What can hang from each mark:
J317: J183 J795 J992
J183: J317 J635
J992: J317 J635
J795: J317 J635 J791
J791: J795
J372: J317 J635
J635: J183 J372 J795 J992

Every row comes from one small tree of marks. Brackets hold a mark, then the marks that hang from it, in the order of their numbers. Every link used is in the known rows. Which tree was each row made from?
Known rows:
{J317 {J183 J635}}: [ -9  -1   5  -8  -5  19 -19   8  -3 -15 -14  -6  -6  14 -20  25 -21  -3
   7  -3   7 -12   7]
{J992 {J317 J183} {J635 J372 {J795 J791}}}: [-34   9  23 -48  -4  20  16  -9   3  -7   0  11  -9  57  14  37 -27  -8
  -8  -8  -7   3  18]
{J795 {J317 J183 {J992 {J635 J372}}} J791}: [-33   5   3 -41  23  30  -1  -7 -22  -6   8  19 -21  67 -16  11 -18   1
  -4  -8  -8   6  13]
{J317 J183 {J795 J635}}: [ -9  -7  14 -14   3  26   5  14 -14 -20 -14   2 -11  42 -11   0 -25   0
  15  -2   5 -30  26]
{J635 J372 J795 {J992 J317}}: [-23  -7  20 -35  -2  12  10  -2  -6  -8   4   9  27  52  11  30 -12  -7
 -12   5   1 -18  18]
{J791 {J795 J317 {J635 J183 J372 J992}}}: [-19 -20  20 -10 -10  21   1   0 -11  -3  -3  10   6  49   3  20 -14   2
  -3  18  -3 -21   1]
{J183 J317}: [  7 -10  10   0  12   9 -13  -1 -11  -4  -1   4  -9  14 -17  23  -9  -3
  -8 -16   8   0  16]
{J635 J795}: [ -8 -14  16 -14   8   5  -1 -11  -4   2  -2  -4   7  17  12  18  -8   2
  -9  -2  15 -12   6]
{J183 {J635 J372 {J795 J791} {J992 J317}}}: [-29  -9  15 -35  -1  18   8  -7   0  -6   1  -4  20  42  -5  41 -15 -16
  -5   3   8 -13   9]
{J183 J635}: [ -5 -11   8  -4  -5   8 -18  -5   4 -10 -11 -10   3   0 -15  32  -9  -9
  -4  -6   4 -10  -1]
{J635 J372 J795}: [-20 -15  20 -20  -6  11   6 -19 -14  -1  -5   5   7  26   8  21  -6  -7
 -12   6   4 -21   3]
{J372 {J317 J183 J992} J635}: [ -5   0   5  -4   6  -6 -31 -14  -5  -1  12  15   6  49 -17   1 -26  -8
   5 -17   8 -11  23]
{J791 {J795 {J317 J183}}}: [-11  -1  31  -1   7  14 -23   9  -3  -7   0   9 -13  25   1  20 -12   6
   4   2   3  -2   7]
{J992 J317}: [  3  -1  20 -15   2   5  -8  -1  11 -17   3   5   7  23   1  27  -9  -9
  -7 -19  -8   3  12]
{J372 {J317 J795 J992} {J635 J183}}: [-12 -12   8   7   3 -10 -17 -27 -17   5  12  25  10  57 -12 -18 -28  -5
   4 -18  19 -25  20]
{J317 {J795 J635} J992}: [-11  -9   4 -13  12  11   3   1 -17 -10  -3   9  -5  46  -4  -7 -15   0
  10  -8   0 -30  24]
{J791 J795}: [ -3  -1  26   2   0   4 -22   1   3   0  -1   3  -9   2   8  26  -1   2
   2   7   5  -6   9]
{J992 {J317 J183 {J795 J791}}}: [-10   9  24 -25  15  23   4  10  -3 -22   5  12  -8  49  -8  12 -21  -8
  12 -18   4  -3  29]
{J992 {J635 J183 J372 {J795 J317}}}: [-36 -17  14 -24 -12  13  11 -25 -16   5  -9  15  -2  47  13  20 -23   7
 -24   1  -1 -12  -5]
{J183 {J317 J795 {J992 {J635 J372}}}}: [-19  -1   9  -9  12   8  -5  -1 -26  -2  -2  23 -21  41 -13  10 -20   1
  -3 -18   2 -13  30]
{J183 {J635 {J372 J317} J795 J992}}: [-31 -16  17 -16  -3   6  -8  -9  -3   4   0   1  20  34  -9  31 -18  -9
  -7   9  11 -23   8]
{J791 {J795 J317 {J635 J372}}}: [-14 -17  34  -9  -6  16  -4  -4  -1  -8  -4   6  -6  34   5  26  -8  -5
  -3   9 -13 -13  -1]
{J372 {J317 J795} J635}: [ -3 -15  28   3   7 -10 -20 -21  -2  -5   9  13   9  35 -14   0 -18 -12
  -3 -20  11 -16  24]
{J992 {J317 J795} J635}: [-15   5  27 -24   1   3   0   1  10 -16  -3  13  -7  35  10  26 -21  -1
 -10 -23 -12   1  26]

Which tree is each row?
[-28  -2   5 -17  18   0  -7 -23  -8  23  16  20  -7  51   4   4 -21   5
  -4  -6  12  -4  16] => {J372 {J317 {J992 {J635 J183 {J795 J791}}}}}
[ -4  -6  25 -28  12  17  16  -1   5 -19   4   4   0  48  -1  16 -14 -14
   4 -18  -4  -7  23] => {J992 {J317 {J795 J635 J791}}}
[-20 -13  13 -26  21  19  -3  11 -14  -4   2   2  18  54   1  14 -20  12
 -10   4  17 -13  17] => {J635 {J795 {J317 J183}} J992}
[ -6 -16   3 -28  -1   7   9 -22  -5  -1   9   0  33  57   5  17 -21  -9
  -9  -7  25 -12  14] => {J372 {J635 J183 {J795 J791} {J992 J317}}}
[-12 -11  32  -4 -10   8  -9  -7   5   2  -1   6  -7  25   6  27  -8  -8
   4  13  -7 -18   8] => {J791 {J795 {J635 {J372 J317}}}}
[ -6   0  15 -21  12  11  -5  16  -2 -19   4   9  17  42  -4  17 -12  -1
  -3  -8   2 -12  32] => {J635 {J992 {J317 J795}}}
[-15 -16  13 -21   0  21  11   4 -18 -17 -10   6   6  45 -10   8 -11  -6
   1   6  -4 -35  25] => {J317 {J795 {J635 J372 J992}}}
[-28  12  -6 -34  14  17  -4  -1 -14   6   0   8 -17  50   5  12 -25   9
   4  -3   9  -7  22] => {J317 J183 {J992 {J635 {J795 J791}}}}
[-24   1   3 -20   1  26   5  10 -28 -17 -10  16 -13  64 -12  -9 -27  -1
  21   0  -3 -38  28] => {J317 J183 {J795 {J635 J372}} J992}
[-14  -7   5 -28  35  21  -5 -11 -17  -3  16  11  -7  51 -15   6  -4  -2
  -5 -14   0   8   7] => {J795 {J317 J992} J791}
[-20  -7  12 -19   4  11 -14  -4 -13  -2   8  18  14  41 -17  18  -7  -6
 -10  10  -5 -17  23] => {J635 {J372 J317} J992}
[-25  -6   8  -9  12  19  -3  -5 -28  -5   0  12 -16  42 -32  17 -19 -16
  10 -15  12 -17  19] => {J183 {J317 {J795 J791} J992} {J635 J372}}
[-24  -6   1 -19 -22  14   1 -21 -14   0 -13  14  -9  27   1  23 -16   2
 -18   4  -9 -12   2] => {J992 {J635 J183 J372}}
[-21   2   4 -21  15  16 -16   4 -13  -9  -1  16 -13  52  -9   9 -23  11
  -7 -14  -9   1  11] => {J795 {J317 J183 {J992 J635}}}
[-15 -22  -7 -29  19  30  18 -17 -20   0   8   7  -2  73 -11  -1 -17  -2
  -1  -6   1  -7  -2] => {J795 {J317 J992} {J635 J183} J791}
[-21 -18  11 -12  -1  13  -3   0 -15   0  -7  -3  12  31 -17  39 -21 -10
  -8   0  18 -19  13] => {J183 J317 {J635 J372 J795 J992}}
[-38  -2  20 -36   5  14   6 -21  -7  12   3  13 -14  46   5  26 -21  -2
 -11   3   1  -4  16] => {J992 {J635 {J372 {J317 J183}} {J795 J791}}}
[ -2 -11   3 -20  -2  10   1 -13 -10 -13   5   7  25  54  -9   9 -20 -10
  -4 -12  16 -15  22] => {J372 {J635 J183 {J992 {J317 {J795 J791}}}}}
[-18   7  26 -34  11  11   8  -4   8 -13   3  12 -12  42   7  26 -18  -5
  -7 -22  -8   7  27] => {J992 {J317 {J795 J791}} J635}
[-18 -13  18  -5 -14  14  -4  -4  -5   7   0  10   4  40   4  21 -15  -1
   5  23   3 -26  11] => {J791 {J795 {J635 J183 {J372 J317} J992}}}
[-17  -1   7 -12 -14  23 -15   3  -9 -17 -15  -1  -6  20 -22  27 -19  -9
   6   2   0 -17   5] => {J317 {J183 {J635 J372}}}
[-15  -9  16  -4  20   1  -9  -6  -8   3  10  18  -3  51  -9  -8 -19  -1
   9 -11   2 -22  27] => {J372 {J317 {J795 J635} J992}}
[-13 -11   9 -10  23  21  -5  10 -17  -6  -1  -1  -3  33 -33  25 -19  -8
   5 -11  24 -12  29] => {J183 {J317 {J795 J791}} {J635 J992}}
[-12 -10  23 -13   5  21 -10  18  -1  -8  -3   1  -1  44   1  23 -17   6
   5  12  -1 -13  14] => {J791 {J795 {J317 J183} {J635 J992}}}
[-17 -20 -11 -39  -4  38  26 -14 -22  -2  -2   1   9  59 -14  16 -10 -11
  -2  19   2 -23  10] => {J795 {J635 J183 J372 J992} J791}
[-35  -5  12 -21  -5  15   5 -25 -17   8   0  24 -15  47  -5  12 -21  -1
 -10   1  -1 -12  14] => {J992 {J635 J183 {J372 {J317 {J795 J791}}}}}
